Known rows, with every step that occurs:
y/g/j/r: [-11   3 -14  18  19   4 -10   9  30  -2  -8 -28  11  29 -15 -53 -37  -4
 -39 -37  -5 -42 -27  -3  -3   2 -22  -6  22  -5   8 -48 -11  -1  -6  18]
r/j: [  2  10 -12  14   9   5  -9   8 -21  10   0 -14 -11   7 -17 -31 -19   7
   6 -17 -11   0 -11  -4   6  -4 -21  -8   5 -13  11  14 -13   2 -17  12]
w/z/c/s/g: [ -9  34  10  12  -1  14  -2  10  -4  18 -38 -30   2 -30 -41 -29 -19   2
  -3 -19 -46   5   8 -23  -6  20 -25  12  -3  28   1  -8 -30  17 -26  35]
z/c/s/g/y: [-17  18  11  26  23  38   5   2   5  -4 -40 -39 -11 -24 -45 -27   0 -18
   9 -15 -55 -23  -4   2  10   3 -27  -5  -3   0   6 -16 -53   8 -39  55]
q/g/h: [-16   1  -4  15   7  21   3   3 -18  -3   2 -34  -4  -8   4  -3  -4  18
  10 -10  -2  -8 -24  10  23   8 -43 -40  11 -13  -1  -7 -33   1   9   6]
g/j/r: [  3  15  -8  16  12  -3   3  15  28  -3   0 -35  -3  27 -14 -40 -26  -3
 -36 -20  14 -33 -20   3   9   3 -21 -31  19  -3   8 -12 -15 -10 -11  22]
z/c/s/g/y/u: [ -8   6   3  27  10  26   2  -6  -5  -3 -44 -25 -19 -41 -72 -34  -6 -18
  12  -9 -82 -21 -19  -2   9  -4 -33  -1   1 -13  -3 -28 -32   8 -38  49]
k/s/g: [-15  22  -4  13  20  37  -7  18 -17   3  -3 -31 -11  10 -16 -11 -33  -2
   4  -9  -4   1  11  15  17  -4 -38 -17  17  14   7 -22 -23  26  15  15]
y/g/s/c: [-36 -15 -18  22  14  32 -10  -1 -22  19  -7 -16  -4 -13 -21  18 -12  16
   3 -32  -3 -15  -9   9  19   6 -23  13 -10 -21   0 -43 -13  29  25   6]
f/h/g: [ -6  31  -7  14  16  14   3 -17   5  -8  11 -29 -10  -3   3  -3 -15  -3
   7 -12  -1 -23  -3   2  23  -3 -28 -33  25   5  -2 -21 -38  12 -12  13]
z/c/s: [-17  10  -5  11  18  24  11  14  20   1 -11 -11  -4 -49 -25  -7 -11  -9
   6 -12 -54 -15 -13 -12   9   7 -11  -4  -8  23  11 -13 -28  -4 -30  34]
h/g/x: [-25  15  -9  17  14  15   5  -6 -18   7 -20 -26   4  -6 -13 -33  -4  -2
  13 -16   8  13 -34  28  17  -9 -24 -10  34   3   3  -5 -46   0   5  11]
q/g/h/f: [-30   6  -5  18   9  21 -11   0 -33 -18   3 -26   6   3 -10 -14   8   8
  14 -18   6  -7 -14  16   8  25 -31 -38  21  -5  10 -17 -49   0  15   4]
p/k/s/c/z/w: [-41   0   2  19  12  56 -15  18 -48  -2  22  -7 -19 -31   6  64 -45 -12
   0 -40  48  12  11  32  32   7 -32 -29 -27  12   7 -10 -14   3  11   5]
s/c/z/w: [-33  -8  -6  24  11  43 -22  14 -11  10  24  -5 -16 -14  -1  49 -21  -8
 -17 -39  33  -2 -19  -9   3  15 -26  -5 -28  11   6  12  -9   6   5   6]
p/k/s: [-22  13  -7   8  14  30   6  12 -39  -1   0 -15 -11 -18   3   8 -34  -5
  15 -13   5  15  14  26  37  -8 -31 -40   8  11   6 -20 -20  10  -2  10]
u/y/g: [-43  -9 -21  14  19  29  -4   3 -15   1   3  -1   7  -3 -15 -16  -1  11
  -7 -22 -47   4 -43 -21   8  12 -18  36   1   8   7 -28 -25  24  -2  24]
c/z: [-15   3 -15  22  -2  26 -18  17  -9   3  11 -16  -6 -12 -10  -5 -13  -8
 -12 -22   7 -14 -18 -17  11   1 -24 -33  -6  15   4  17 -29  -3   1  10]
w/z/c/s/g/q: [  0  27  15  16   4  11   1  18 -13  -2 -47 -33  10 -29 -37 -31 -15   0
 -14 -20 -58   9  -4 -10  -3  28 -20  13   0  24   2 -13 -34  19 -16  48]
k/s/c: [-11   4 -15  11  24  43   3  13 -11   3  12 -13 -17 -16 -22  27 -27   5
   8  -7  20  -9   8  22  27   1 -21 -13 -13   4   4 -18 -10  26  20   8]
k/s/g/x: [-17  11  -2  19  29  38  -1  19 -38   2 -23 -32   0 -12 -20 -21 -20  -7
  17 -13   9  11 -10  33  25  -5 -47 -17  37  13  16 -11 -31  21  21  11]
s/c: [-15   2 -13  21  13  34  -5   3  -7  16   6 -14 -21  -4 -13  19 -10  13
   0 -11  15  -7 -16  -3  16   9 -20   2 -10   2  -2  -2  -9  17   1  15]
x/g: [-19  10   4  25  10  27   1   2 -12  23  -2 -15  -6   1   6 -16 -21  -4
  -2  -7  -1  -2  -7   8  16 -10 -26 -25  21  21  -7  -6 -15   8  13  16]
r/j/g/y/u: [ 27 -15  -4  11   8 -12  -4 -24 -32 -15 -34 -20 -29  -4 -62 -58 -20  -5
   5 -24 -48 -10  -6  15  13 -15 -29 -26  15 -51  14  -5 -19 -11 -27  20]
x/g/h: [-14   4  13  27  16  28   6   9 -17  18  -2 -45  -4   3  -1 -16 -15   2
   6 -17   4 -18  -9  28  23  -9 -46 -37  19   2  -9 -12 -22   7  10  24]
c/s/g/y/u: [ -8   5   5  26   2  29  -7 -16 -13  11 -35 -22 -18 -13 -67 -28  -1 -18
   7  -5 -59 -27 -22  -1   3  -3 -42 -14   4 -24  -2 -29 -27  31 -15  40]
z/c/s/g: [-27  24   7  18  15  33   2  13   9  10 -23 -28 -13 -24 -25 -23 -20  -6
  -3 -19 -55 -11  -7 -13   5   9 -26  12   3  23   6 -21 -37   2 -29  43]
g/s: [-16   1 -15  14   7   9   5   9 -16  12  -3 -19  -5 -10 -15   4   0   4
   2 -13  -8   1   3   3  27   1 -23 -32   9  -6   9  -3 -25  13  15   6]
k/s/c/z/w: [-27  -6  -8  14  20  52 -17  24 -14  -3  27  -9 -11 -29 -11  56 -34 -15
  -7 -34  38  -5   1  16  17   7 -26 -20 -31  15  14  -8  -9  12  23   1]
f/h/g/y/u: [ 13  12 -12  21  11   7   2 -39  -8 -19  -7 -26 -17 -21 -47 -10   1 -14
  22  -1 -33 -30 -17  14  29 -17 -37 -44  23 -30 -13 -25 -36  13 -21  19]
w/z: [  8  17 -16   8  -4   0  -6   4 -15  22 -11 -15   4 -10 -25 -13  -8   7
   3 -11  -3  20   0 -26  -1  13 -21  -9   2  19  -1  13  -8  27  -1   3]
g/j: [  9   6  -8  15   9   4   2  10   4   1   3 -23  -2   7 -19 -24 -20   6
 -14 -21  -9 -19 -13  -4   4  -2 -19 -16  13 -14  11  -5 -14   4  -8  20]
p/k: [-28  12  -5  20   1  24   1   3 -40  10  -3 -16 -15  -5   8  -1 -18   4
   8 -18   0  18  -7   0  25   2 -28 -24  12  11  -1  -1 -19   2 -22  15]
r/j/g/s/c: [ -1  -7   2   7  13  -1   2  -6 -38   1 -16 -28 -30   6 -29 -15 -31  21
  -9 -41   8 -11  19  32  31   3 -21 -11  -3 -46  21  -2 -24  -4  10  12]
w/z/c/s/g/x: [-11  24  11  18   7  17   5  11 -22  17 -54 -32  13 -55 -44 -40  -6  -5
  12 -22 -37  18 -17  -5  -2  18 -35  17  16  28  11   6 -39  11 -21  30]

Rows:
[ -5  18  -4  21  21  16  10 -19 -14 -12  -4 -32   2 -26  -1 -12  -4  -5
  19 -15   8 -12 -23  20  29  -4 -38 -30  45   1   5  -7 -47   4 -11   9] | f/h/g/x
[  0  -6   3  32   8  20   0 -19 -25  12 -22  -9 -16 -16 -39 -27  -6 -16
  14   5 -35 -10 -18  20  24 -22 -36 -32  19 -10 -17 -13 -16  13   4  20] | x/g/y/u
[-32  22   6  28  18  29 -18  11 -34   0 -10 -51  -5  34 -29 -32  -3   3
   5 -31   5  -8  -3  13   2  23 -43 -16  31   2  10 -22 -43  12   1  25] | s/g/h/f
[-28  23   9  16   6  38  -6   4  -3  22 -17 -23  -8   3 -24 -18 -17  -7
  -4 -12 -29 -20 -10 -12  -2   9 -31  -3   8  12   8 -18 -28  27  -6  33] | c/s/g
[ 11 -18  -7  14   8   1   2 -22 -12 -14 -33 -20 -27 -11 -51 -31 -11  -8
   2 -17 -48 -11 -13   5  16  -8 -30 -38  18 -28   7 -20 -19   0 -17  18] | j/g/y/u
[-29  13  11  26  22  35   8  13 -11   4 -39 -30   1 -47 -30 -35  -6  -9
   9 -20 -41  -3 -30   8  10  10 -36  10  24  21  14  -6 -45  -4 -27  40] | z/c/s/g/x
[ -7  22  18  15   6  23  -4   8   8   8 -17 -32   1  11 -33 -40 -33  -4
 -22 -24 -30 -41  -7  -2  -8   3 -27   0  11 -15  12 -23 -27  15  -9  44] | c/s/g/j
[-25  10  -5  15  17  47   6   9 -44   7   2 -19 -25 -17  -5  32 -36   7
  14 -14  31   6  14  35  41   0 -29 -19 -10   1  -4 -21 -17  18   6  11] | p/k/s/c
[ -2  25  -3   9   6  -2   2  -3  13  -2  -3 -33  -2  25 -19 -42 -33   5
 -16 -22  -4 -21 -10  16   4 -13  -8  -9  20 -23   0 -25 -35  -2  -1  25] | h/g/j
[-29  -3 -10  15   4  27   2  -8 -32   7   2  -9 -16 -19  -1  30   0  22
   2  -5  20  -3  -5  20  38  10 -24 -21  -9 -20  -3  -4 -35  12  39  -7] | q/g/s/c
[ 11  38   0  12  17  -7  11 -12  35 -19  11 -46  -4  30  -3 -35 -36  -4
 -31 -21  21 -57  -7  23  26  -3 -25 -46  39 -12   1 -33 -37 -13 -19  23] | f/h/g/j/r
[ 13  17   9  20  -5   8  -1 -11 -17   9 -57 -29  -7 -47 -88 -37  -5 -12
  10 -10 -77  -1  -4 -13   1   7 -34   3  -5  -6  -8 -16 -27  21 -33  39] | w/z/c/s/g/y/u
[-29  -4  -9  20   7  28 -19  20  -7   2  21  -5  -4 -15   4  22 -17 -18
 -14 -37   7   5 -18 -20   3   9 -27 -28  -9  21  13  15 -14  -2  -3   4] | c/z/w
[-37  25  15  26  23  34  -3  18 -10 -10 -21 -49   0 -12 -47 -34  -5  -7
   8 -34 -39 -20  -3  14   0  27 -33  -5  14  14  15 -40 -58  -3 -25  48] | z/c/s/g/h/f
[-51  -8 -14  21  24  30 -11   5 -34 -16   5 -19  20   9 -39 -26  14   8
   2 -38 -30  -8 -37   3   3  30 -25  23  10  -1  15 -46 -44  19   3  29] | u/y/g/h/f
[-12   2  12  30  17  24   4   9 -26   1 -13 -16   2   1  13 -18 -16  -4
 -10  -5 -14   0 -20  20  18  -1 -24 -26  26  16  -7 -11 -20  10  21  28] | x/g/q
[-31  10  12  23  15  38   1   4 -22  17 -32 -26   3 -20 -27 -32  -5 -12
   7 -20 -19  -9 -31   8   2   7 -45   1  26  10  17  -6 -37  21  -3  31] | c/s/g/x
[  6  -9   2   9  19  -5   2  -2 -39  -7 -31 -25  -8  -9 -19 -61 -25   4
   8 -40 -10   8 -17  23  13  -2 -31 -13  38 -18  33  17 -31 -19 -16  10] | r/j/g/x
[  7  44  17   9   1  -4   4  16  27   6 -40 -53   6   3 -44 -64 -38  -4
 -42 -29 -25 -26   4  -6  -7  22 -22   2   8  13   7 -20 -31  -5 -32  44] | w/z/c/s/g/j/r
[-17  -1   3  11  22   9  -5   1 -23 -21  -9 -43  -6  18 -27 -33 -11   4
   1 -44  -3 -11   4  17   3  21 -31 -37  28  -4  26 -31 -42  -9  -6  19] | j/g/h/f
[-22  18  15  20   9  40  -3  12  -5  15 -18 -56  -6   5 -27 -18 -14  -4
  -1 -21 -22 -33 -11   9   7   8 -51 -16   6  -9   3 -26 -34  22  -9  41] | c/s/g/h
[  7 -11 -19  24   6  11  -4 -13 -16   0 -16 -11 -17 -22 -55 -16   4 -11
  14   2 -39  -6 -24  -5  14 -10 -31 -28   6 -19  -5  -7 -10  14 -11  17] | g/y/u
[  3  -7  -3  13  24  10   6 -15  -2 -15 -30 -32 -18   7 -23 -29  -7  -9
  -1 -27 -21 -12   2   6  18  -2 -27 -38  14 -19  15  -8 -37   0 -19  25] | j/g/y
[-31  -9 -18  17  11  14  -6   4 -16  12 -12 -15   8 -11 -16  -6  -9   4
   4 -28 -25 -11  -7  -2  16  -2 -26  -6   8 -12   7 -41 -19  21  19   2] | y/g/s
[  1   8  14  22  10  13   5   5  -5  13  -3 -23  -1  11  -3 -36 -37   2
 -14 -17  -1 -24  -4  15  11 -12 -24 -19  28  -2  -1 -12 -15  -1   6  22] | x/g/j
[ -1  22   5  21   8  13  -9  11  -6   4 -10 -41 -10  32 -16 -40 -30   9
 -19 -25  -5 -19  -9  -2   1   0 -32   0  26 -13   5 -13 -23   9  -4  31] | s/g/j
[ -7  23  17  17  15  18   7  18  17  -2 -24 -38  -6 -13 -34 -40 -34   0
 -18 -26 -51 -33  -5   0  -2   4 -21  10   9  -3  13 -25 -34  -7 -30  52] | z/c/s/g/j
[-27  -1   7  26  13  32   7  -1 -32  27  -4 -18 -16  -8  -5  18 -15  11
   1 -11  25 -11   8  36  39  -5 -28 -19   1  -7 -10 -11 -23  16  38  12] | x/g/s/c
[ 13  35  19  10  -2   0   4  13   8   8 -39 -41   7 -20 -52 -49 -33   3
 -17 -30 -45 -15   9 -14 -11  15 -20  19   1   3   8 -14 -27   7 -27  43] | w/z/c/s/g/j
